Each row comes from the steps of one walk. Every step used is in the known rows, and no mark comes twice. Write the walk behind each row, first mark first.
Known rows:
nipe/kanes/migis/vobuf/davo/salam: [-13 -43  31   6  12  -9  -9 -15  -1  25  27  -1  32  19  35  -7  -3  22
 -24   6]
tizu/kanes/migis/salam/davo: [ 13  22 -28 -29 -28  29  34  31  19 -35 -30  50   8 -16  -5  17   5   1
 -23  13]
vobuf/davo/salam/migis/tizu/kanes/nipe: [-35  19 -20 -22  -3 -19 -32  -8   9 -20  13 -22  21  -6 -20  21 -18   4
 -12   5]
davo/salam/migis/vobuf: [ 14 -28  41  19   0  10  15  37 -16   7  15 -20   1  32  11 -32  -8 -14
 -11  15]
kanes/tizu: [ 24  -3  19  18   2   5   4 -57  14  15 -33 -42 -31 -60  37 -26  15  15
   1  -2]
davo/salam: [-26 -18  29   4  12   2  30 -35  -2   3 -13  -1  -9 -10  25  -1 -11   0
 -34 -20]
tizu/kanes/salam/davo: [ 21 -15 -43 -27 -23  10  23  23   0 -17 -20  16   4 -19 -52  19 -12  -1
 -12 -20]
nipe/migis: [ 15  11   0  28  32 -33  20 -17  -6  12 -15  19  -8 -24  -1   5  29 -17
  32 -15]
vobuf/davo/salam: [-43 -10  45   1  15   8   3 -49  -3   7  18  -3  12  12  29   9 -15  18
 -20 -41]
nipe/kanes/salam/migis/vobuf: [ 47 -50   3  -4 -13  -4  -7  58 -13  24  10 -27 -10  24  -5 -30   4  -8
   0  38]
nipe/migis/tizu/kanes/salam: [ 34   4 -66   7   0  19  -7  -1   3  22  -9   6  -3 -20 -17   8  -6  -4
  -7  -2]
vobuf/davo/salam/migis/tizu/kanes: [-30  31 -12  19  -6   5   6 -12   5 -19  26   4  18  34 -27  33 -10  -5
  22  -2]
davo/salam/migis/tizu: [ 20   7  21  32   9  35  -7   2  -3  -4   8  -9  -9  25  12   9  12 -16
  -8  31]
tizu/kanes/nipe/migis: [ -5  23 -44   0  26 -66   3  -8   5  -2 -19   5  11 -44 -32  11  10 -15
  21 -11]
vobuf/davo: [-42   7  38 -12   1   1 -19 -47  -8  -5   7  -3 -16   6   8   5  -1  22
  23 -38]
vobuf/davo/salam/migis/tizu: [  7  11  33  30  12  36 -20  -4  -4  -4  29 -10   2  40  15  16   9  -5
   1  16]
vobuf/davo/salam/migis: [-21   2  55  14  10   1   0   7 -13   7  37 -34  17  43  12  22  -9  -8
  -2   0]
kanes/nipe/migis/vobuf: [ 29 -18  -7   7  21 -31  -9  17  -7   9 -11   0  -1 -29  -3 -40  18  -5
   6   0]
davo/salam/migis: [ -8  -2  44  16   7   0  19  19 -12   6  12 -27  -3  26   9  12  -4 -22
 -11  15]

Which walk is each row?
[ 12  38 -36 -21   0 -12  22   0  25  -7 -27  36  10 -32  20   0   1  -3
  -4 -10] | tizu/kanes/nipe/migis/salam
[ -7  -5  11  -2 -15  10 -24  22 -16  11  40 -26  14  44 -10 -11 -18  12
  18 -13] | tizu/kanes/salam/migis/vobuf/davo
[-14  -5  50   8  -3   8 -24  11 -19   4  35 -20   1  43   4 -19   0  12
  27 -12] | salam/migis/vobuf/davo
[ 26 -56 -25 -31  -8 -15  -5   6   6  29 -19 -10 -24 -21   0   2   3  10
 -15  14] | nipe/kanes/salam
[-10 -28  27  -8   0 -13 -33  -1  -6  16  13   0   6  11  18 -18  17  25
  13  18] | nipe/kanes/migis/vobuf/davo
[  7 -16  33  -1  -6  23 -36  23 -20  19  36 -33   2  39  15 -19 -11  14
   7  -7] | kanes/salam/migis/vobuf/davo
[ -4  36 -54  28   8 -18  21 -27  10 -16 -13  32   1 -10 -39  19  11 -12
  41  -6] | nipe/migis/tizu/kanes
[ 19  19  15  21  -3  29 -18  11  -5 -15  -2  -3 -31  16   2   7  22 -16
  18  35] | salam/migis/tizu
[ 26  27 -15 -17   9  -3   8   1  23  -1 -29  28  -2 -34  45 -13   9  -2
 -13  -7] | kanes/nipe/migis/salam
[ 37 -13 -55 -19 -23  26  13  18   7 -18 -16  21   2 -18 -48  22  -8  -1
 -13 -10] | migis/tizu/kanes/salam/davo
[ 50 -14 -11  12  -6  26 -31  30   5  14   5 -16 -18  15  -3  13  22 -10
   3  52] | nipe/kanes/salam/migis/tizu
[-25  14 -29 -21  -5 -22 -16   3  11 -25  -8 -16   7 -19 -24  14 -14 -10
 -19  19] | davo/salam/migis/tizu/kanes/nipe
[  7  10 -18  -5 -19   6   1  48 -11  13   6 -36 -10  15 -20  17 -17 -20
  -3  20] | tizu/kanes/salam/migis
[-51  15 -34 -47 -15 -42  -9 -12   8 -29 -34  -8 -13 -51 -30   1 -14   1
  -8 -10] | tizu/kanes/nipe
[ -8 -22  36  26  34  -4   8 -31  -8  25  31   2  34  21  27 -13  -8  11
  -9 -38] | nipe/migis/vobuf/davo/salam
[-23 -15  40  -4  -3   6 -17 -22 -12  -3  17   1  -6  16  12 -30   0  27
  19 -34] | migis/vobuf/davo
[-37  30 -27  -9 -14  -8   1   0  -7   1 -33   8 -16 -34   1  11   5  -7
  -7  38] | tizu/kanes/migis
[-25 -28  48   9  11  12   7 -30  -7   8  24  -3  21  24  30 -22 -18  21
 -21 -36] | migis/vobuf/davo/salam
[ 29  18 -43 -25  -5 -14  39  25  27 -35 -22  50  30 -24 -24  20   5  -6
   2 -20] | tizu/kanes/nipe/migis/salam/davo
[-27  27 -42   3 -16  -1  18 -31  10 -31 -20  28 -18 -12 -33  12  -3   0
  23  -2] | migis/tizu/kanes
[ 33 -16   5  31  20 -17  16   8 -12  12  -8  18  -7  -9   1 -41  21  -7
  23  -6] | nipe/migis/vobuf
[-13  44 -25 -28 -30  34  19  10  18  -7 -35  37 -12 -22  45  -4  -6   3
 -31  29] | tizu/kanes/migis/salam
